Every row comes from one small tree of marks. Brackets hold a mark, then the marks that hang from it, in alphabetical order. Every link used is in the known rows. Which tree was each row made from?
Known rows:
[fepeg [ropi dako]]: [ 12.4  17.6 -11.9 -15.4  -0.5  10.3   3.4  41.6  -9.5  20.5 -11.8  34.4
 -11.8  14.7  11.8   0.1 -14.9  39.3   5.0]
[dako [pivo [bafiza ropi]]]: [ 22.3  24.9 -27.9 -24.9  -7.8 -23.2  20.6  28.0  10.0  10.8  -3.5  16.4
 -22.3 -15.4   3.7  -1.9  17.0  46.3 -20.0]
[felar [bafiza pivo [ropi dako] zikore] teni]: [ 63.5  11.6 -20.5 -33.1   4.0  -3.5 -20.6  26.1   1.4  33.5  35.3   0.4
 -23.4  -2.2  55.1 -34.9 -41.5  41.7 -14.5]
[felar [bafiza ropi zikore]]: [ 36.6  17.1 -13.0 -24.7  -3.0   3.7 -19.6  24.5  18.5  22.5  23.9  -0.3
  -0.8  -7.4  35.1 -27.9 -23.8  39.9 -10.5]
[bafiza pivo]: [  8.4  45.7  -0.4  -8.6   7.5   3.9  -5.8  34.1 -14.1   3.0  14.4  40.1
  -9.8 -13.0  26.3  -7.7 -17.3  29.3   3.6]
[teni [bafiza pivo ropi]]: [ 16.9  39.3  -1.7 -27.2   1.1 -18.7   9.6  26.5  15.5  23.1  40.7  16.3
 -14.4  -8.5  45.5 -10.3 -16.5  32.5  -9.5]
[felar [bafiza ropi zikore] teni]: [ 45.7   0.3  -7.3 -20.2  -6.5  -5.4 -24.5  29.2  17.3  23.2  31.8 -20.0
  -2.4  -9.2  44.5 -28.7 -21.5  46.0  -7.3]
[teni [zikore [bafiza pivo ropi]]]: [ 35.4  47.1 -28.3  -5.3  -4.7   4.6 -11.7   3.8 -21.3  32.5  18.9  32.1
 -37.3  -0.4  19.6 -14.8   5.7  33.9   1.3]
[pivo [bafiza [ropi dako] zikore]]: [ 46.9  23.9 -36.1 -18.8   9.0  -5.0   1.5  37.6  -0.8  36.8  -3.0  24.6
 -29.6  -4.3   3.7 -19.8  -7.9  43.6 -26.7]
[felar [teni [bafiza ropi] zikore]]: [ 51.5  19.7  -1.1  -7.8 -13.2  -8.1  10.5  19.6   4.9  37.3  45.9 -13.6
 -17.9  -7.2  45.1 -10.6  -5.7  43.2   1.7]
[fepeg [ropi [dako pivo]]]: [ 20.4  20.5 -24.3 -34.0  -4.1   4.5  14.3  32.3 -15.5  17.2 -17.1  42.9
 -16.3  12.9   8.7  11.3 -15.0  40.4  -2.5]
[fepeg [ropi [dako [pivo [bafiza zikore]]]]]: [ 31.6  25.3 -47.7 -31.4   9.3  -2.4  -0.5  37.6 -25.9  34.0 -22.4  54.0
 -33.3   2.2  -7.3   8.4  -4.3  41.9 -32.7]
[teni [zikore [bafiza pivo]]]: [ 33.6  57.6 -15.0   9.3   0.6  14.4 -17.4  13.8 -42.1  27.0  17.8  47.0
 -30.7  -9.8   8.1   2.4   1.0  30.3  -3.8]
[fepeg [ropi [dako [pivo bafiza]]]]: [ 19.6  19.9 -33.3 -25.0  -1.0  -9.9  16.3  39.3 -15.5  22.4 -23.9  42.2
 -29.6   0.7  -8.8  16.8   7.6  46.2 -23.9]
[teni bafiza]: [ 19.5  34.1  17.6  -5.4  -1.9  -4.0  11.1  41.6   5.0  17.9  31.0  14.3
   5.9 -15.9  21.0  13.7 -14.2  34.7 -16.1]
[ropi [dako [pivo [bafiza zikore]]]]: [ 53.5  35.6 -36.7 -22.2  10.6   0.7   7.1  37.9 -27.1  28.0  -9.1  47.7
 -26.5 -15.6 -10.5   8.4 -11.8  39.6 -41.4]
[zikore [bafiza [ropi [dako pivo]]]]: [ 49.1  20.1 -29.8 -30.7 -11.6  -8.2  17.2  21.5  -5.9  28.1  -4.2  21.4
 -24.5   6.7  -2.8  10.3  -1.6  47.8 -22.3]
[dako pivo]: [ 21.5  34.1  -7.3 -19.3  -4.2   2.2  11.7  30.8 -10.6   1.3   1.0  31.3
  -2.1 -12.8   9.2   9.8  -9.9  37.2  -4.7]

Write each row's tree:
[ 51.8  21.5 -10.9 -13.1 -11.9  -0.7 -14.9   8.8  -1.7  24.4  44.2  -9.3
 -25.1 -10.4  58.8 -33.8 -14.9  40.4   8.2] -> [felar [bafiza pivo ropi] [teni zikore]]
[ 36.2  31.5 -22.7 -19.8   0.1  -6.8  -0.8  24.9  -9.0  30.1   9.3  30.1
 -31.7   6.4  13.6  -7.9  -7.9  38.6 -12.7] -> [zikore [bafiza pivo [ropi dako]]]
[ 38.8  50.7 -13.1 -18.9  -1.5  -3.3   9.2   9.1  -2.8  36.4  46.0  22.8
 -28.6  -6.8  47.7 -17.1 -14.9  30.2  -1.5] -> [teni [bafiza pivo ropi] zikore]
[ 25.4  27.0 -29.1 -13.0   7.1 -10.8  -8.0  34.3   5.4  25.8   2.4  20.8
 -21.6 -12.5   8.1 -20.5   4.8  41.3 -19.7] -> [pivo [bafiza ropi zikore]]
[ 26.2  52.5  -2.9 -18.8  18.0  -0.3 -13.5  34.2 -15.8  28.9  41.3  42.5
 -10.4 -16.5  36.9  -0.8 -32.9  24.5 -23.7] -> [teni [bafiza pivo zikore]]
[ 21.3  26.9  -5.5 -26.0  -5.6  -7.6  -8.3  20.8  18.8  10.5  31.6   4.9
 -10.2 -11.4  47.0 -27.3 -18.9  36.8  -2.2] -> [felar [bafiza pivo ropi]]
[ 56.7  25.8 -39.8 -45.9   3.4   3.6   9.5  22.3  -6.0  28.9  -1.7  33.0
 -21.6   7.6  19.2 -15.4 -30.2  40.1 -14.4] -> [bafiza [ropi [dako pivo]] zikore]
[ 34.4  30.0 -41.7 -31.5   3.7 -16.2   3.5  25.3  -0.4  22.1  -2.8  28.8
 -26.3 -14.4   5.3 -10.0   4.6  41.7 -28.9] -> [dako [pivo [bafiza ropi zikore]]]
[ 44.3  38.0 -34.2 -34.5  14.9   5.4  -7.2  25.0 -10.2  31.3  12.5  42.3
 -29.1   7.1  34.4 -33.0 -37.8  31.8  -6.1] -> [bafiza pivo [ropi dako] zikore]
[ 43.8   9.0   5.0  -5.7  -0.3   6.7 -29.6  38.4  -3.5  16.5  30.9  -5.6
   5.5 -18.7  34.0 -10.9 -26.2  43.0 -13.6] -> [felar [bafiza zikore] teni]
[ 47.0  34.8  -7.6 -14.6  -4.5 -11.5   4.0  14.2  -4.1  36.6  53.8   2.9
 -29.8  -8.5  57.5 -17.1 -12.3  35.8   1.8] -> [felar [teni [bafiza pivo ropi] zikore]]
[ 70.9  12.5 -22.2   0.9 -14.8   4.7   0.3  17.4 -19.8  45.0  14.3   0.0
 -35.3   7.8  11.9  -7.9   2.2  49.3  -3.0] -> [felar [teni [zikore [bafiza [ropi dako]]]]]
[ 58.1  44.6 -34.5 -10.8  -2.5   9.2  -2.1   7.8 -28.1  44.1  14.7  35.9
 -46.1   8.0  15.9 -14.5  -7.6  36.0  -5.1] -> [teni [zikore [bafiza pivo [ropi dako]]]]
[ 39.9  33.4 -21.3   2.0 -13.5   7.2  -5.0   9.4 -11.7  33.0  11.1  15.9
 -25.5   1.6   6.7  -8.4  12.2  41.0   1.1] -> [teni [zikore [bafiza ropi]]]
[ 50.4  40.6 -21.8 -39.1  14.4  -6.0   2.5  27.5  -1.4  45.7  37.1  32.3
 -25.8   1.9  43.6 -18.0 -41.3  30.3 -25.2] -> [teni [bafiza pivo [ropi dako] zikore]]
[ 22.4  40.4 -28.0 -28.5  12.7   0.0 -17.0  22.9  -2.7  20.2  17.6  37.6
 -21.0  -1.1  38.7 -33.4 -25.8  29.1   1.0] -> [bafiza pivo ropi zikore]
[ 25.9  21.9   3.0 -22.6  -2.1 -27.2   5.4  31.1  14.5  23.7  48.4  -3.6
 -16.7 -10.8  55.4 -11.1 -13.7  39.9  -6.5] -> [felar [teni [bafiza pivo ropi]]]
[ 41.8  31.5 -21.0 -15.6  -0.2  -7.2  24.5  40.8 -18.1  17.0 -10.5  35.3
 -23.0 -17.2 -11.2  16.7  -0.4  44.6 -33.3] -> [ropi [dako [pivo bafiza]]]
[ 64.7  -5.3 -11.6 -38.0 -18.6 -13.2  14.6  25.5  14.6  19.8  21.1 -19.9
 -11.6  -4.1  36.5  -9.3 -22.8  53.3 -14.8] -> [felar [bafiza [ropi [dako pivo]]] teni]
[ 45.2  21.3 -25.4 -39.1  -7.7  -4.1  27.8  24.7   3.4  18.3  -1.9  21.5
 -17.7   6.0  17.0  -7.2 -18.5  44.1  -6.2] -> [bafiza [ropi [dako pivo]]]
[ 55.8   7.6  -4.1  -6.0 -20.2   4.2  -7.7  14.0   8.1  25.2  36.3 -24.1
 -13.4  -9.7  45.0 -27.4  -7.5  47.0   8.0] -> [felar [bafiza ropi] [teni zikore]]
[ 29.0  43.7 -16.1 -33.9  11.7 -11.2  -6.9  23.9   6.4  33.8  41.4  28.0
 -18.2  -6.3  47.9 -18.8 -29.0  28.6 -18.5] -> [teni [bafiza pivo ropi zikore]]
[ 64.9  33.6 -11.7 -17.1  -7.8   5.5  25.3  18.7   0.0  48.7  32.1  10.5
 -23.8   3.7  30.6  -9.5 -20.6  38.0  -8.4] -> [teni [bafiza [ropi dako]] zikore]
[ 32.3  32.8 -19.1 -28.3   4.1  -2.0   9.6  27.4  -0.4  20.3  11.3  29.0
 -25.2   5.9  33.3 -24.1 -25.5  36.1   2.4] -> [bafiza pivo [ropi dako]]
